In the rows, 128 means zero.
Known rows, with every step that occurs
a -> f: [134  76 101 169 107 170 124 137 147 142 120 151 138 141 100 151 108 135
 139 106 158 128 118 149 153 118  87 150 127 118 114 132 127  92 115 135]
u -> j: [147 116  92 179 109 133 133 141 152 129 156 138 120 151 112 145 156 132
 145 103 152 126 160 125 141 130  98 134 121 108 107 114 112  71  91 116]
m -> j -> a: [103 141  94 197  87 123 107 148 144 133 109 117 120 146  91 140  82 115
 104  54 167 142 115 123 129 122 122 132 137 120 126 172 145  84 100 133]
q -> j -> t -> c: [178  96 131 179 128  55 105 112 146 120 131 119 123 156 138 165 158 158
 125 132 115 133  94 105 137 129 104 121 153  98 126 156 155  60 110 126]
d -> j -> c -> t: [145 107 130 158 106 125 153 173 135 102 135 113 131 134 136 138 146 122
  99 105 171 116  59 122 139 120 113 143 124 101 121 163  68 101 124 116]
t -> m -> j -> u: [164 116 115 167  88 124  90 130 138 126  80 132 107 147  78 136 134 120
  86  72 166 138 133 108 129 131 118 117 147 123 129 154 101 100 142 115]
u -> j -> p: [137 138  97 172  96 140 107 128 159 131 137 133 117 163 131 143 151 154
 143  94 193 123 137 132 133 126 108 135 122 107  94 131 145 103  93 136]
m -> j -> u: [130 115 107 191  88 130 118 135 139 114  80 136 104 155  40 142 114 134
  92  56 191 133  94 105 130 125 122 126 146 129 125 157 101  95 105 130]
p -> j -> t -> m: [202 121 122 161  99 110 101 112 142 122 118 130 110 119 154 150 154 110
 125 143 139 117 107  98 131 110 102 144 147 115 114 135 111  84 144 135]
t -> c: [137  82 129 168 126  88 138 148 148 141 150 128 151 146 107 140 144 167
 127 110 138 129 140 140 145 136  76 107 135 102 126 134 180  81  83 117]
k -> j -> a -> f: [ 85 133  80 192  87 161  77 126 142 139 114 142 142 171 132 150 111 104
 134  50 151 117 127 149 142  99 117 150 120 115 125 126 154  85 137 126]
a -> f -> p -> j: [165  97  77 164 111 208 115 141 153 132  94 170 150 129  96 155  90 146
 131  96 184 110 122 129 146  90  91 141 144 128 101  94  90  82 128 159]
c -> t -> m -> j: [176 129 122 173 103 113 127 148 145 132 130 139 106 110 146 128 118 117
  86  89 166 150 142 118 148 107 110 126 143 110 123 171  69  93 159 110]
q -> c: [135  84  77 164 121 125 105 145 154 128 146 126 153 129  81 148 143 159
 138 123 152 124 108 131 144 139  98 121 139 113 107 141 165  80  78 135]
c -> t: [130 106 111 183 113 108 155 151 144 115 155 140 112 125 121 132 126 150
 123 118 163 135 123 121 148 101  94 139 129 113 113 159 114  91 104 129]
k -> j: [ 96 122 124 197 101 147 126 131 150 129 146 130 144 144 106 144 158 131
 133  72 168 112 139 125 141 111 106 129 127 118 117 112 189  79  80 114]
u -> j -> m -> t -> c: [194 135 103 156 131  94 117 163 143 120 168 131 105 166 172 148 125 151
 127 107 134 140 151 147 140 127 137  99 118  98 124 131 192  88 122 110]
a -> f -> p: [138  83  92 162 109 176 131 146 151 138 106 163 149 150  76 150  86 170
 128  98 191 125 136 149 144 102  93 122 128 124 106 108 116 110 105 145]
k -> j -> c: [105 117 131 182 107 126 124 121 143 123 138 114 167 173 124 145 174 137
 127  83 173  95 103 126 133 124 118 124 131 117 123 124 170  95  89 111]
b -> j: [108 110 101 203 106 144 140 130 148 134 127 130 137 134 100 146 128 119
 146 132 188 117 129 111 140 114 107 141 142 118 118 119 154  78 112 129]
r -> f: [111  74 110 155 109 159 115 159 154 133 152 123 128 135  87 134 154 146
 136 106 119 117 134 150 149 121  72 131 130 119 112 157 183 108  95 128]
j -> m: [116 116 117 157 102 142 121 145 135 132 142 122 124 147 130 146 122 125
 135 119 155 136 120 137 135 133 108 129 121 115 118 142 185 103  87 123]
d -> j -> m -> t -> c: [156 124 136 142 118 128 120 197 136 118 141 116 113 134 145 146 105 133
 107  87 139 140  98 149 136 126 135 104 118  99 136 146 213  96 115 114]
q -> c -> t -> m -> j -> a -> f -> p: [191 136  30 152 107 126  48 151 147 133  85 157 140 137 150 142  59 131
  80  72 172 150 116 146 144  92 136 108 145 105 115 169  34 109 211 132]
k -> j -> t: [114 134 136 208  94  99 119 112 145 114 131 132 120 155 123 152 157 131
 126  91 181 112  90 108 131 106 124 129 129 117 118 133 161  96  92 122]
q -> j -> r: [132 115 106 167 109 123 105 115 148 114 134 120 131 173 105 155 141 149
 142 109 153 117 127 108 134 153 138 149 142 115 116 157 191  64  97 139]
c -> t -> m: [167 106 120 157 110 102 132 144 144 128 153 134 115 117 156 127 145 134
 119 133 134 140 161 126 148 105  91 131 129 107 117 153 117 101 143 112]
m -> j -> f -> a: [131 136 106 156  86 107 118 113 144 127 113 151 126 117 113 132  83 103
 115  76 189 157  93 135 122 107  81 108 152 131 119 170  68 105 134 143]
f -> p -> j -> c -> t -> m: [210 125 103 137 120 113 120 136 142 114 121 137 155 133 168 135 145 150
  99 135 169 107 137 111 133  86 110 117 150 113 107 129  53 105 159 135]
u -> j -> c -> t: [179 124  96 170 119  89 147 139 142 105 159 129 125 167 168 139 169 136
 122 124 166 115 116 118 140 118 116 135 123 100 112 149  34  96 130 110]
r -> f -> a -> j: [147  91  92 153  98 147  84 172 156 141 131 135 130 108  85 141  88 109
 132  84 158 135 136 150 138 106  75 132 140 121 108 168 168 129 149 140]
d -> j -> c: [130  95 134 152 104 150 142 165 139 119 121 105 150 145 104 145 152 119
 115  95 163 109  71 129 132 144 110 133 125 106 121 138 122  97  93 117]
r -> f -> a: [116  84 100 152 105 124 107 157 160 133 155 131 133 110  96 130 116 140
 142  81 125 142 161 157 134 113  49 121 135 122 107 166 149 127 103 138]

Rows
[151 119  97 146  97 169 113 108 136 119 128 147 128 131 126 142 156 104
 144 144 143 112  76 119 138 102  83 146 150 129 113 127 111  65 134 152] => p -> j -> f
[185 101 133 141 118  79 132 134 135 121 148 119 140 146 169 130 161 137
 110 146 148 123 133 128 140 116 103 127 134 105 121 165  97 118 147 109] => j -> c -> t -> m
[151 124 132 204  93  98 136 128 146 114 103 132 101 141  92 152 106 132
 102  87 201 136  60 103 129 121 122 128 142 122 122 170  99  98  94 131] => m -> j -> t
[177 136 105 140  93  82  81 150 153 118 137 136 112 122 156 113 100 120
  94  54 164 154 157 144 132 120 112 123 144 112 120 218  74 144 193 116] => c -> t -> m -> j -> r -> f -> a
[161 115  98 140  93 160 110 137 137 128 102 154 137 154  77 150  95 131
 119 136 221 114  76 129 132  91 121 107 139 129 109 122 134 115 148 148] => a -> j -> f -> p
[145 122  70 145  96 112  90 142 161 118 164 133 125 163 125 129 137 135
 148  70 155 127 174 152 125 143 101 131 122 109 102 164 117 123 132 124] => u -> j -> r -> f -> a
[109 102  76 173  95 147  97 137 140 141 110 138 135 159 111 148  83 118
 138  92 140 135 119 151 141 111  97 155 122 116 122 151 136  95 127 141] => j -> a -> f
[116 156 125 181 102 149 112 151 142 111 153 130 112 153 142 146 116 130
 125  72 165 128 131 135 134 100 156 118 120 125 124 132 252 100  99 122] => k -> j -> m -> t
[114 108  64 168  97 151 102 144 146 137  94 150 149 167  92 148  61 154
 128  81 171 130 135 151 133  95 106 127 123 120 113 130 125 114 123 150] => j -> a -> f -> p
[194 109 124 141 124  87 102 113 139 118 141 115 137 145 188 145 175 128
 114 143 103 127 137 109 144 119 113 139 149 102 118 169  98  83 167 114] => q -> j -> c -> t -> m
[131 121 115 214  98  98 137 112 143 115 110 126 115 144 118 156 130 122
 140 152 204 114  77  94 130 107 125 145 143 116 120 135 113  96 120 137] => b -> j -> t
[172 126  90 137 100 152  71 191 148 122 138 132  99 116 124 145  48 106
 129  83 155 150 127 159 133  94 125 123 133 127 114 188 235 153 168 147] => r -> f -> a -> j -> m -> t
[140  95  83 153 111 195 104 163 160 125 129 142 141 125  79 139 138 156
 129  99 138 103 139 133 141  88  80 121 146 128  97 120 138  96 109 155] => r -> f -> p -> j
[139 119 145 201 112  56 116 119 144 122 139 129 137 166 141 151 170 152
 118  94 159 112  90 120 135 113 116 104 135 100 132 130 172  89 101 106] => k -> j -> t -> c
[140 133 104 162  85 123  81 140 157 141 103 137 133 119 101 147  62 134
 134  76 230 140 116 133 123 106 101 130 141 118  95 163 185 139 127 159] => f -> a -> j -> p
[175 129 111 173  91  99 104 137 134 110  93 143  88 137 113 128 126 118
  70  80 173 145 127 103 136 109 125 126 146 116 130 173  49 107 175 112] => c -> t -> m -> j -> u
[183 116  92 127 133 152  87 184 151 116 140 140 129 141 136 142 109 173
 111  99 119 118 133 153 140  87 123  87 143 118 117 138 210 114 138 147] => r -> f -> p -> j -> m -> t -> c
[196 112 100 130 118 112  67 195 146 132 146 128 115 123 145 144  62 130
 118  89 132 152 132 171 137 101 116  97 139 110 124 187 249 147 177 133] => r -> f -> a -> j -> m -> t -> c
[186 117 102 163 108  73 121 150 140 115 126 132 139 124 133 141  79 118
 111 106 206 134  93 124 131  99 111 135 143 112 113 184  75 130 161 134] => f -> a -> j -> c -> t
[129 116  56 170 108 160  70 129 149 136  91 147 143 168 106 165  75 146
 132  83 132 136 140 130 136  98 112 137 140 118 109 132 123  76 136 155] => q -> j -> a -> f -> p
[167 149  92 163 112 137 123 159 145 110 163 132  88 160 151 148 112 132
 138 108 154 140 150 137 136 120 147 127 112 115 114 134 164  96 114 122] => u -> j -> m -> t
[153 132  77 143 100 139 125 119 145 120 136 161 130 172 114 141 149 146
 136 126 185 118 127 133 129 102 102  98 126 119 100  96  64  99 127 132] => u -> j -> f -> p
[117 132  87 167  91 109 117  96 141 129 121 149 141 123 132 137 110  97
 155 136 192 137 108 123 121  93  80 126 152 125 117 136  91 104 162 145] => b -> j -> f -> a
[160 109 105 145  89 159 105 128 131 133 116 142 125 146 102 147 119  95
 131 148 189 117  61 129 140 109 113 136 139 124 118 142 148  96 161 137] => a -> j -> f
[159 151 126 162  91 111  97 130 151 132 113 137 101 124 161 127 113 139
  87  77 207 150 125 124 141 102 117 127 142 110 111 187 102 122 160 128] => c -> t -> m -> j -> p
[124 144  64 184  95 117 107 139 147 128 145 124 116 169 130 143 133 113
 141  86 132 129 161 130 129 123 111 140 115 105 113 132 118  76 110 122] => u -> j -> a
[200 142  70 121 103  69  66 114 143 122 126 155 130  94 177 124 111 101
  96 107 165 169  94 137 133 100  89  99 162 112 116 190  19 111 207 125] => q -> c -> t -> m -> j -> f -> a
[149 131  87 173  99 122 127 129 149 115 152 131 124 188 115 141 151 140
 145 105 189 112 149 124 132 154 139 140 116 107 111 130 126  86 102 117] => u -> j -> r
[175 110 138 151 106 116 113 126 141 140 109 111 149 147 130 138 139 120
  95  95 171 125 125 126 134 140 122 114 147 115 128 159 117 107 132 106] => t -> m -> j -> c
